Each row was made from one path, in order. Every step used is in the known rows, and no mark comes twice. Write each row's path.
Known rows:
y s a: [0.46 -1.63 -0.01 -3.18 -0.97 -1.19 1.52 -1.41 2.66 -2.50 -1.86 1.71 0.08 1.42 0.45 -1.75 0.58 -3.68 -0.66 1.26 -0.32 1.03 -2.01 -0.76 0.34 1.08]
u g: [0.43 1.22 1.62 -0.50 -1.63 -1.17 1.07 0.52 1.39 2.30 -0.02 0.21 -3.16 -0.25 0.88 1.92 -0.84 -0.70 -0.08 -3.18 0.83 -1.84 -4.84 -0.62 -0.87 -1.06]
u h y: [-1.94 0.31 3.00 -1.80 2.40 -2.58 3.35 -1.50 -1.53 0.96 -3.07 1.32 -5.65 -1.20 0.43 -0.42 2.03 1.08 -0.87 -0.65 -3.25 -3.31 -0.98 -3.32 -1.09 -4.31]
a b j: [0.46 1.37 -0.65 0.48 1.00 2.46 -1.89 -2.70 -0.51 2.75 2.93 2.57 5.12 0.55 -1.30 -0.09 0.15 0.21 0.34 -1.47 0.85 -0.50 -4.71 -0.34 2.44 2.23]
p s a b u h y: [-0.37 -2.40 0.16 1.94 0.80 -0.76 0.83 0.71 -1.52 -1.55 1.38 -0.28 -1.54 -0.34 0.10 0.40 2.32 2.96 1.51 0.77 -2.73 1.47 5.78 -3.32 -2.82 -0.73]
h j: [-0.27 2.47 1.90 -2.43 0.66 0.43 1.83 -0.18 -0.20 3.19 -2.41 3.14 0.78 1.51 -0.64 3.04 0.26 -1.61 -2.90 -1.82 2.24 -1.94 -1.93 1.60 0.73 -3.65]
b a: [0.51 2.77 2.24 -1.81 -0.61 -1.24 -1.69 -0.17 2.87 1.75 -2.91 0.37 -1.02 1.30 -3.45 -2.11 1.02 -3.94 0.04 0.05 1.52 -1.05 -4.62 -1.06 1.21 -0.81]
b j g: [0.77 -0.45 -2.40 -0.56 -0.84 1.71 -3.45 -2.46 2.94 3.44 0.74 -0.62 1.07 -0.49 1.61 2.18 0.70 -2.14 0.12 -0.91 0.81 -3.07 -6.58 3.11 1.87 2.19]
p s a b: [2.26 0.48 -1.99 3.29 1.09 1.02 5.26 1.49 2.90 -1.38 2.04 1.75 2.21 -1.33 -0.57 2.22 0.49 -1.70 1.52 0.74 0.81 3.42 -2.08 -1.18 -0.24 2.61]
u h: [0.34 0.73 2.89 -0.08 -0.22 -2.03 4.84 0.41 -0.19 0.85 -1.28 1.40 -3.91 -0.69 -0.36 -1.23 -0.43 -0.46 -0.45 -2.04 -2.81 -1.22 -4.49 -2.09 0.14 -2.56]
u h y b j g: [-2.49 -3.54 -0.95 -0.16 1.16 1.34 -6.12 -4.99 0.22 0.30 -1.53 -4.87 -4.63 -1.36 -0.05 -1.78 -1.85 0.65 0.81 -1.31 -4.75 -6.47 -2.92 2.27 0.64 -1.15]
h p: [-0.71 4.13 0.05 -2.01 1.34 -1.26 5.59 1.70 -0.48 2.15 -1.79 3.52 0.50 0.01 1.98 1.13 1.75 -0.34 -1.40 2.65 2.25 -1.44 1.07 0.67 2.93 -1.04]
b p s: [0.81 1.97 -1.58 1.75 1.14 -1.02 0.18 0.61 5.52 1.87 -1.95 2.56 -2.92 0.69 3.26 3.80 -0.56 -3.32 -2.00 0.85 3.63 1.74 -2.56 -1.03 0.81 2.28]
y s a b u g j: [1.64 -2.57 -1.16 -2.35 -5.46 0.87 -5.92 2.70 -1.62 -2.18 4.73 -1.98 6.86 1.14 0.35 -0.51 -2.85 2.44 -0.26 -2.23 -1.36 0.16 -0.23 0.84 -2.83 5.67]
p s a: [1.49 -0.49 -0.84 2.18 0.31 -0.95 4.97 0.76 4.23 -1.22 -0.90 2.14 -2.74 0.42 0.47 1.77 0.84 -4.00 0.89 2.01 1.58 1.91 -2.48 -0.66 1.02 1.41]
w s a b: [-1.30 2.20 0.60 0.21 0.35 0.97 1.81 -1.38 -0.08 -1.87 2.02 0.32 2.09 -3.46 -1.57 0.97 3.11 -0.33 0.46 -1.52 0.81 1.32 -2.60 0.36 -0.53 0.42]
h a b: [1.56 1.00 -0.47 -2.32 1.44 1.89 0.31 -1.30 -2.34 0.53 -1.15 0.60 2.75 -2.24 -2.95 0.67 0.73 0.57 -0.33 -1.91 2.36 0.11 -1.89 0.93 -0.50 -1.66]
h a b j: [0.81 -1.32 -0.72 -1.11 1.96 3.24 -6.31 -4.05 -2.82 2.09 1.11 1.54 4.24 -0.02 -4.33 -0.13 -0.07 0.35 0.78 -1.44 3.16 -0.89 -3.03 1.52 1.46 0.37]
w s a b u: [-1.90 1.85 0.67 -0.82 -1.82 1.34 -1.19 -0.97 -1.42 -1.49 2.38 -0.60 2.91 -1.23 -0.11 0.33 3.87 1.61 0.24 -1.54 1.33 1.70 1.62 0.79 -1.63 0.61]
s p: [0.37 2.41 -0.54 -2.55 0.48 -2.29 5.90 0.65 1.73 1.72 -1.54 2.57 -3.64 -0.24 2.23 0.18 -0.69 -2.57 -0.67 2.03 2.53 -2.12 0.06 0.42 -0.14 3.63]
y b: [-0.97 1.84 -0.03 -1.06 -0.48 1.23 3.72 -2.50 2.03 -0.59 -3.13 -1.36 -2.84 0.61 -0.09 -2.51 -2.11 -1.67 -1.23 -0.42 -1.73 -1.80 -3.91 1.80 2.09 -0.08]
s a b j: [1.01 -0.97 -0.53 1.85 0.84 2.31 -2.05 -1.46 -0.55 1.21 4.00 1.21 5.16 0.37 -2.05 -0.43 0.12 -2.21 2.49 0.48 1.45 0.89 -2.97 1.17 3.85 2.55]
y s a b j g: [1.95 -3.80 -4.22 -1.16 -1.32 2.76 -6.67 -2.52 2.42 -0.58 3.73 -1.73 7.70 -1.10 0.50 0.05 -0.34 -1.63 1.67 -0.85 -0.31 0.45 -4.36 2.36 -0.07 5.09]
a b u h y s: [-1.96 -1.38 0.71 -5.17 -0.14 -0.90 -2.66 -2.38 -3.24 -1.27 -1.18 0.32 1.36 0.31 1.01 -2.46 2.13 5.68 -1.72 -2.28 -5.22 -0.31 3.46 -4.44 -4.77 -1.38]
e w: [-0.18 3.52 -0.93 0.01 -0.31 -1.82 8.17 0.83 1.70 1.20 -4.28 0.93 -0.61 2.35 1.93 -0.28 1.26 -0.67 -1.39 3.22 -1.65 -2.29 -5.14 1.86 -1.11 -0.23]
e w s a b p: [-1.42 2.76 -1.47 2.97 0.52 -0.75 -0.02 1.13 1.55 -0.86 0.60 -1.39 3.67 -1.06 1.36 1.55 1.63 -1.00 -0.28 3.24 1.79 0.38 -1.43 2.87 -1.23 2.07]

Write each row's path:
[2.76 -2.81 -1.35 3.00 -2.01 1.90 -3.19 4.50 0.05 0.51 3.68 -3.29 3.03 -0.77 0.01 4.48 -0.65 2.12 1.00 -2.97 -0.46 1.74 3.47 2.67 -3.29 -1.24]  p s a b u h j g
[1.37 -0.41 -0.98 3.34 0.71 -1.12 0.23 1.44 5.50 0.48 -0.20 1.33 -2.24 0.92 2.41 3.39 -0.90 -6.27 0.12 2.90 4.55 2.67 -0.18 0.07 2.31 2.53]  b p s a
[-2.21 -4.29 2.26 -4.41 -1.48 -2.88 -2.81 -1.90 -1.62 -2.78 -2.96 -0.49 -3.67 2.15 0.94 -3.19 2.06 0.70 -0.36 1.18 -3.78 -0.91 5.22 -2.71 -2.51 -2.28]  b u h y s a
[0.82 3.75 -0.30 0.46 1.03 0.81 -0.01 0.34 1.18 3.32 1.53 0.31 4.61 -1.51 1.92 2.62 -0.23 -0.87 -1.53 -0.51 2.95 1.30 -2.34 0.08 1.77 1.74]  a b p
[-1.82 -1.50 -1.38 2.36 2.91 0.13 -2.67 -1.91 4.46 -1.82 -3.37 -2.36 -5.69 0.25 1.68 1.51 -1.57 -4.10 -0.28 4.61 1.66 -0.80 3.59 1.27 2.10 1.56]  h y b p s a
[0.88 1.63 -2.57 1.65 -0.04 0.27 3.14 4.00 -0.68 -0.17 2.59 1.56 4.71 0.88 1.76 1.93 1.84 1.81 0.90 4.12 3.34 3.24 7.49 0.40 1.19 2.00]  h p s a b u
[-1.43 -3.40 0.58 3.92 2.37 -1.43 -2.95 -0.88 2.87 -2.55 -2.86 -3.12 -7.94 0.04 0.71 -0.46 -3.63 -3.08 0.64 2.96 -1.52 -0.98 3.51 -0.79 1.32 -0.56]  u h y b p s a
[0.59 0.63 -0.34 -3.69 -1.04 1.97 -2.43 -0.90 -3.74 1.06 -0.12 -1.00 3.66 0.06 -1.69 0.17 1.56 2.44 -0.73 -1.88 2.66 0.69 2.33 1.44 -1.12 -1.41]  h a b u
[1.62 1.48 -0.14 0.72 0.42 1.01 5.04 0.82 0.11 0.03 2.18 -0.06 4.38 -1.64 -1.03 0.38 0.85 -1.68 1.23 0.49 0.74 1.63 -2.14 0.56 1.56 0.73]  s a b
[2.00 -0.14 -2.61 1.21 2.46 1.37 -4.22 0.14 1.46 1.31 -0.83 1.34 1.75 -1.30 -0.73 4.23 -1.17 -1.20 -1.13 -0.51 5.56 2.75 0.49 0.05 -0.66 1.72]  h a b p s
[-0.67 -3.26 0.69 -1.39 1.93 -1.68 -5.32 -1.13 -0.73 -1.67 0.04 -0.60 1.22 -1.19 0.71 -0.77 -0.56 -0.14 -0.18 0.97 -1.66 0.70 3.28 -2.95 -1.05 -0.23]  u h y s a b p
[-2.73 -0.19 3.11 -3.06 -0.22 -2.42 0.34 -1.29 -3.02 1.09 -2.81 0.04 -4.70 1.03 1.58 -1.08 3.01 2.98 -1.45 -0.35 -3.03 -2.82 3.04 -2.43 -1.87 -4.23]  b u h y
[-0.34 2.65 0.94 -0.73 -0.52 -0.61 2.23 3.84 -5.22 2.09 2.31 0.87 3.29 0.12 0.97 -1.04 1.07 5.90 -0.05 0.15 -1.04 0.31 5.07 -1.02 0.50 -1.70]  a b u h p
[0.95 1.19 -1.66 1.86 1.45 -1.68 5.69 3.54 2.18 -0.35 -0.77 3.57 -1.02 0.53 1.62 2.48 0.90 -2.71 0.72 4.86 3.38 1.22 3.08 0.35 2.72 0.91]  h p s a
[1.17 -3.45 0.95 0.24 1.62 1.72 -6.96 -2.90 -4.50 1.37 1.84 1.10 1.43 -0.77 -5.03 -2.02 -1.99 1.47 1.74 -2.94 0.39 -0.91 -2.72 -0.63 0.70 -1.69]  u h a b j
[1.56 2.70 -2.63 2.84 1.70 0.91 0.61 1.21 3.75 2.04 1.28 2.16 2.29 -1.21 2.11 4.29 -0.83 -0.96 -1.23 -0.12 3.32 3.03 -2.17 -1.75 0.00 3.69]  a b p s
[1.91 -0.05 -1.04 4.11 2.27 -1.41 5.61 5.29 -1.14 -1.40 2.81 2.39 1.12 -1.65 -0.64 1.37 -0.44 1.48 2.43 2.41 -0.58 2.69 3.49 -2.01 1.08 0.27]  u h p s a b
[1.69 -1.08 1.34 -0.92 1.18 0.56 0.00 -0.43 -4.10 0.03 -0.11 -0.09 -0.27 -2.31 -3.98 -1.28 -0.66 1.86 0.58 -3.27 -1.03 -0.13 -1.91 -1.12 -1.41 -3.28]  u h a b
[0.36 -1.08 -1.67 3.93 0.35 0.52 -1.35 -0.23 5.90 -1.82 -1.33 -2.26 -4.13 1.12 1.13 0.15 -4.26 -5.65 0.37 3.29 2.33 1.59 -0.11 2.16 3.33 3.33]  y b p s a
[-1.53 0.38 1.22 0.36 -3.29 1.13 -4.86 0.78 -1.67 -0.83 4.49 -2.33 1.27 -1.52 -0.59 1.54 1.82 2.84 1.77 -4.38 1.67 0.91 1.41 0.70 -3.32 0.25]  w s a b u g
[0.57 1.05 1.67 -0.22 -1.75 0.06 1.89 1.63 -3.14 1.15 2.14 -0.69 1.35 -0.30 0.10 -1.67 0.55 3.79 -0.09 -2.87 -2.85 0.94 -0.47 -1.94 -1.67 -1.25]  a b u h
[-1.35 0.18 -0.89 1.16 -0.93 -1.16 1.69 2.17 -0.55 -1.58 -1.53 -0.48 -5.73 2.24 1.22 -2.74 -2.42 3.35 -0.70 1.74 -2.52 -0.49 5.53 -0.34 1.17 -0.63]  y b u h p s
[-1.02 -3.14 2.06 -2.33 -2.12 0.56 -4.32 -2.35 -3.72 -1.85 -3.78 -4.10 -5.87 2.06 -3.08 -5.32 -3.12 1.26 -0.35 -1.54 -2.09 -1.90 2.30 2.19 -0.09 -4.04]  y b u h a
[-2.23 0.93 1.27 -1.15 -1.50 -1.04 1.11 1.45 -3.34 -0.22 -1.68 -2.06 -3.06 1.97 0.76 -4.75 -1.93 3.11 -0.65 1.29 -2.50 -2.03 5.20 1.32 2.58 -2.26]  y b u h p
[-1.74 0.50 0.86 2.10 -2.18 -1.31 1.77 1.76 -2.45 -2.66 1.11 -2.63 0.69 0.32 -0.59 -2.80 2.21 3.86 1.04 0.93 -4.03 0.02 0.81 1.12 -3.84 -1.24]  e w s a b u h
[1.91 -1.89 0.09 3.52 -1.47 -0.07 1.85 2.65 -0.25 -1.57 3.11 -0.40 -0.22 0.15 -0.58 -0.78 -0.11 1.58 2.08 -0.51 -1.72 3.83 2.27 -2.69 -1.49 0.88]  p s a b u h
[-0.40 -3.12 0.97 -2.59 1.73 -1.33 0.08 -1.92 -1.80 -3.25 -0.80 0.42 1.09 -1.51 -0.63 -2.31 1.10 1.79 0.89 -0.23 -4.84 0.05 1.18 -3.90 -2.63 -1.41]  u h y s a b
[-1.72 -0.63 3.33 -1.47 -2.42 0.82 -2.68 -0.59 -3.09 0.38 -2.08 -2.48 -3.23 3.22 -1.74 -2.71 -3.83 1.53 -2.17 -3.27 -2.58 -2.73 2.62 2.57 0.09 -5.11]  y b u h j
[-1.64 1.50 0.09 -2.12 -2.86 1.34 0.80 -2.18 0.58 -0.25 -2.70 -2.83 -1.91 2.51 0.99 -3.06 -1.17 0.07 -1.40 -0.04 -1.09 -1.52 0.06 2.34 1.37 0.13]  y b u
